Each row was made from one small tree. The marks that hang from a mark follow it in brackets, in alphabetical order. Every link used is in the known rows. Write each row's tree.
Known rows
E(Q): [ 0.50  0.52 -0.13  1.40  1.14  0.81 -1.93 -1.83  1.90  0.09  0.41  2.14
 -1.81  0.63 -1.56 -0.75  0.64 -0.68 -4.70 -0.50 -0.16  1.18]
Q(A E J): [-1.49  0.08 -0.32  0.46 -1.19  2.98  0.92 -3.16  1.48  2.43 -3.55  3.12
 -4.41 -2.23 -2.89 -1.20  4.19 -1.80 -1.87 -3.37 -0.01 -0.68]
J(Q(A E(V X))): [-1.46 -2.00  2.24  0.25 -1.70  1.86 -1.82 -3.07  1.99  3.74 -1.19  0.95
 -3.41 -0.50 -3.43 -4.73  5.19 -1.99 -4.07 -4.28  0.70  2.64]
M(V(E(Q X) W(D))): [ 0.74 -0.90  2.00  0.81 -0.37  2.05 -2.48 -4.59  1.28 -0.07 -1.75  4.07
 -2.00  1.50 -0.21 -3.12  0.69  1.80 -5.22  0.48  1.27  1.10]
E(Q V(W) X): [ 1.48 -1.47  3.38  1.61  0.77  0.94 -3.15 -4.46  3.63  0.98 -0.13  1.63
 -0.80  1.03 -3.30 -3.28  2.61  0.71 -7.11  0.69 -0.20  4.12]
J(Q(E(X))): [-1.66 -1.20  1.58  0.96  0.31  1.59 -2.05 -2.00  2.17  2.94 -0.18  1.23
 -3.11 -0.40 -2.56 -3.70  2.68 -2.05 -1.52 -2.39  0.61  2.28]
V(W(D)): [ 1.04  0.13  0.18  0.04  1.31  1.77 -1.34 -2.57  0.07 -1.15 -1.35  4.21
 -1.00  0.60  0.68 -0.29  1.04  1.68  0.54  1.11  0.08  0.69]
Q(A E(V(W(D)) X) J): [ 0.92 -2.22  1.74  0.20 -1.35  2.97 -0.33 -5.55  1.42  1.32 -5.18  4.11
 -2.49 -1.50 -4.16 -3.61  5.96  0.05 -2.66 -2.32  0.25  2.21]
X(E(Q V(W(D)))): [ 3.15 -1.72  1.72 -0.21  0.92  2.03 -2.11 -3.78  2.47  2.04 -1.02  2.83
  0.24  0.94 -0.26 -1.59  3.21  1.25 -4.66  0.86  0.79  0.77]
J(Q(A E(V(W(D)) X))): [ 0.16 -2.63  2.85 -0.09 -1.74  2.38 -2.16 -4.40  1.16  2.67 -2.93  2.44
 -2.23 -0.36 -2.45 -4.95  5.26  0.20 -1.82 -2.85  1.00  3.04]
X(E(Q V)): [ 1.48 -0.91  0.78  0.18  1.04  1.63 -1.73 -2.44  3.40  3.10  0.57  1.46
 -0.75  0.68 -1.44 -1.39  2.88 -1.04 -6.58 -0.24  0.43  0.36]
J(Q(E(V X))): [-1.07 -2.06  2.00  0.57  0.84  1.56 -2.46 -2.62  2.85  3.22  0.10  0.97
 -2.18  0.40 -4.00 -4.88  4.34 -1.89 -3.85 -3.15  0.71  2.93]
D(W(V)): [-0.59  0.63 -2.87  1.62  0.83  0.55 -0.97 -1.28  0.10 -1.01 -2.36  4.41
 -0.31  0.83 -0.84  0.06  1.28  1.85  1.06 -1.00  0.41 -0.93]
D(M(V(E)) W): [-2.07  1.77 -2.88  1.28  1.43  2.93 -1.22 -2.22  1.64  3.05 -3.62  3.57
 -3.60  2.13 -0.39 -2.45 -0.53  3.82 -1.12 -1.59  0.73 -2.75]
X(E(Q(A) V)): [ 1.16 -0.91  0.93 -0.13 -1.33  1.89 -1.16 -2.85  2.74  3.65 -0.48  1.12
 -1.71 -0.14 -0.82 -1.50  3.66 -1.11 -7.07 -1.44  0.34 -0.07]
J(Q(E(V))): [-1.58 -1.18  0.96  0.40  1.61  1.83 -2.06 -2.12  2.22  3.58  0.10  1.65
 -2.51  0.08 -2.83 -3.96  4.18 -1.06 -3.61 -3.47  0.81  1.27]
Q(A E(V(W) X) J): [-0.51 -1.64  3.02  0.64 -1.87  3.17 -0.50 -5.84  3.14  3.16 -4.12  2.87
 -3.47 -1.93 -4.61 -3.82  6.14 -0.36 -4.33 -2.29  0.12  2.25]
W(D(M) V(E(Q(J)))): [ 2.45 -1.24 -3.25  3.36 -0.30  2.30 -1.79 -3.18 -0.70 -0.36 -4.56  5.80
 -0.61  0.79 -2.47 -2.59  2.92  1.68 -1.62 -2.90  0.72 -1.98]
M(D): [-1.38  0.90 -1.93 -0.40  2.18  1.41 -1.48 -1.09  1.10 -0.78  0.43  3.38
 -2.95  1.01  1.30 -0.04  3.44 -0.06 -2.83 -0.41 -0.41  0.70]
A(Q(E(V) J)): [ 0.76 -1.57  0.53  1.31  1.35  2.03 -0.49 -3.51  1.20  1.45 -2.73  1.99
 -3.76 -0.02 -5.85 -2.31  4.94 -1.51 -4.92 -3.56  0.33  0.37]
V(E(Q X)): [ 0.48 -0.41  2.02  1.66 -0.25  1.40 -2.70 -3.32  2.01  1.98 -0.33  2.19
 -1.66  0.33 -2.46 -2.56  1.64 -0.99 -5.78 -0.49  0.53  1.18]
M(V): [-1.84  0.86 -1.48  0.15  1.70  1.47 -0.28 -0.90  1.06 -0.69  0.63  2.91
 -3.27  1.34  0.94 -0.56  0.11  0.09 -3.43 -0.86  0.47 -0.32]
Q(A E(V(W(D(M)))) J): [ 1.16 -1.29 -0.80  0.91 -0.46  3.97 -0.33 -5.11  1.55  2.42 -6.13  4.24
 -3.11 -0.58 -3.62 -3.92  5.15  2.35 -1.10 -2.99 -0.11  0.24]
W(D(M) V(E(Q X))): [ 2.70 -1.63 -1.37  3.33 -1.31  1.29 -2.56 -2.79 -0.24 -0.83 -2.64  4.67
  0.56  1.74 -1.96 -3.75  2.07  1.72 -1.46 -1.46  0.54  0.14]

Write each row's tree
[-1.25  0.99 -4.18  0.61  1.35  0.68 -1.44 -1.21  0.21 -2.05 -2.13  5.11
 -1.26  1.26  0.58  0.39  4.19  2.28  0.02 -1.00  0.15 -0.57] | M(D(W(V)))
[-0.01  0.79  0.87  2.32  0.49  3.27 -2.64 -3.97  2.98  2.71 -1.80  2.91
 -3.84  1.69  0.03 -3.83 -0.09  3.50 -5.58 -0.13  0.49 -0.87] | D(M(V(E(Q) W)))
[ 0.38 -0.91  0.38  1.46 -2.00  1.38 -0.97 -3.82  1.59  1.20 -2.91  2.07
 -3.11 -0.82 -3.50 -1.72  2.80 -2.09 -5.97 -2.29 -0.14  1.94] | E(Q(A J) X)
[ 1.39 -1.46  2.38  0.41 -1.66  3.15 -1.13 -5.38  3.45  4.98 -3.24  2.08
 -2.41 -1.22 -1.66 -1.75  4.89 -0.18 -6.91 -1.03  0.47  0.13] | X(E(Q(A J) V(W)))
[ 1.02 -0.87 -2.22  3.95 -0.95  2.07 -2.28 -4.35  1.67  2.65 -6.10  4.17
 -1.27  0.62 -4.88 -3.73  2.38  2.19 -2.19 -2.53  0.70 -0.94] | D(M W(V(E(Q(J) X))))
[ 1.70 -2.19 -0.60  2.22 -3.91  1.67 -1.24 -4.21 -1.44 -0.65 -4.66  5.38
 -0.99 -0.61 -2.46 -2.10  4.49 -0.98 -3.43 -3.17  1.09 -0.18] | W(D V(E(Q(A J) X)))
[ 0.09 -0.81  1.76  1.61 -2.86  2.34 -1.54 -4.72  1.30  3.18 -3.39  2.64
 -3.62 -1.30 -3.53 -2.50  3.44 -1.89 -6.53 -2.59  0.56  0.29] | V(E(Q(A J) X))
[ 2.37 -2.38  1.54  0.89 -1.50  1.92 -1.87 -5.82  1.44  0.32 -4.39  3.35
 -1.52 -0.10 -3.83 -2.98  4.37  0.28 -6.00 -1.53  0.27  2.98] | E(Q(A J) V(W(D)) X)
[ 0.63 -1.15  3.15  0.66  0.95  1.37 -2.17 -3.77  2.81  1.06 -0.15  2.49
 -0.96  0.85 -2.21 -2.71  2.87  0.65 -3.83  0.65 -0.23  3.21] | E(V(W) X)
[-1.00 -0.82 -0.18  0.24 -0.46  2.95  0.32 -3.71  1.96  2.83 -3.19  3.09
 -3.67 -1.41 -4.28 -2.65  5.57 -1.52 -4.37 -3.96  0.34  0.05] | Q(A E(V) J)
[ 1.67 -1.54  2.59  1.19 -3.15  2.90 -1.81 -6.02  0.53  2.00 -5.38  4.06
 -2.44 -1.15 -2.34 -2.63  3.69  0.37 -4.17 -1.05  0.80  0.78] | V(E(Q(A J) X) W(D))
[-1.08  0.96 -3.08  2.10 -1.27  3.68 -0.94 -4.36  1.99  4.44 -6.66  3.32
 -5.06  0.84 -2.62 -3.02  0.96  2.84 -5.17 -3.85  1.02 -2.86] | D(M(V(E(Q(A J)))) W)
[ 1.81 -0.97  2.91  0.18  0.65  2.10 -2.30 -4.00  4.18  3.75 -0.15  1.78
 -0.76  0.39 -0.71 -1.77  2.99  0.65 -6.12  0.99  0.34  0.84] | X(E(Q V(W)))
[ 0.92 -0.95  1.17  2.72 -1.73  0.72 -2.40 -2.87  0.74 -0.10 -0.56  3.67
 -0.21  0.38 -2.01 -2.71  2.62 -0.67 -4.57 -0.97  0.82  0.52] | W(V(E(Q X)))
[ 2.38 -1.41  0.55  0.65 -0.55  2.10 -1.60 -5.21  1.07  0.49 -4.12  3.70
 -1.86 -0.19 -2.80 -2.17  4.15  1.07 -5.63 -1.68  0.28  1.47] | E(Q(A J) V(W(D)))
[ 1.38 -0.30  2.42  1.19  1.51  1.28 -2.84 -4.01  3.22  0.79 -0.16  2.07
 -1.19  1.02 -2.40 -2.26  2.39  1.34 -6.53  0.38 -0.25  2.23] | E(Q V(W))
[ 0.21 -0.74  0.32  1.65  0.77  2.10 -0.07 -2.91  0.68  1.44 -3.10  2.29
 -4.48 -0.53 -4.36 -1.29  3.80 -1.65 -2.46 -2.95  0.17 -0.45] | A(Q(E J))
[-0.72 -0.21 -0.48  1.94 -1.13  1.01 -1.74 -2.67  0.24  0.88 -2.98  4.45
 -0.13  0.60 -1.81 -1.78  2.48  1.40  0.36 -1.07  1.05 -0.96] | D(W(V(E(X))))
[ 1.60 -0.45 -4.14  2.28  0.66  1.02 -0.78 -0.74 -1.20 -2.73 -1.91  5.25
  0.32  1.92  0.36 -1.16  1.49  2.24  2.56 -1.23 -0.20 -0.60] | W(D(M) V)
[ 2.59 -2.02 -2.26  3.58 -1.22  1.96 -2.13 -3.96 -0.31 -0.24 -4.63  5.36
 -0.45  0.98 -3.36 -3.63  3.06  0.80 -2.15 -2.47  0.67 -0.35] | W(D(M) V(E(Q(J) X)))
[-0.81 -1.57  0.72  0.32 -1.25  2.51 -0.13 -4.30  2.19  2.80 -3.29  2.51
 -3.51 -1.48 -5.40 -3.55  5.86 -2.09 -4.84 -3.81  0.16  1.73] | Q(A E(V X) J)
[ 1.26 -1.77  2.83  1.41 -1.66  2.00 -1.96 -6.01  2.96  2.23 -3.33  2.31
 -2.62 -0.59 -4.24 -3.21  4.41 -0.20 -7.82 -1.44 -0.01  3.16] | E(Q(A J) V(W) X)
[ 0.69 -0.37 -1.14  3.43 -3.76  1.59 -2.20 -3.88  1.03  2.24 -5.34  3.48
 -1.28  0.81 -2.74 -3.94  2.20  2.78 -1.82 -2.62  0.50 -0.66] | D(M W(V(E(Q(A) X))))
[ 2.20 -1.16 -2.96  2.94 -2.85  2.49 -1.05 -3.58 -1.41  0.42 -5.73  5.73
 -1.56  0.18 -1.99 -2.81  3.73  1.51 -1.80 -3.79  0.57 -2.18] | W(D(M) V(E(Q(A J))))
[ 0.43 -1.23  2.03  1.80 -0.09  1.01 -0.84 -2.33  1.14  0.67 -1.14  1.24
 -3.41  0.37 -3.87 -2.14  2.84 -1.55 -2.39 -1.65  0.10  1.85] | A(Q(E(X)))
[ 1.22 -1.82  0.60  1.49  1.15  1.04 -2.08 -3.97  2.76  1.08 -1.35  2.09
 -1.66  0.53 -5.43 -2.76  3.68 -1.82 -8.07 -1.95  0.07  2.96] | E(Q(J) V X)
[ 2.53 -0.98  1.59  2.32 -0.46  2.42 -3.38 -4.73  1.71  1.62 -3.09  3.25
 -1.13  1.32 -1.83 -4.05  1.13  2.76 -2.10  0.56  0.17  1.40] | V(E(Q X) W(D(M)))
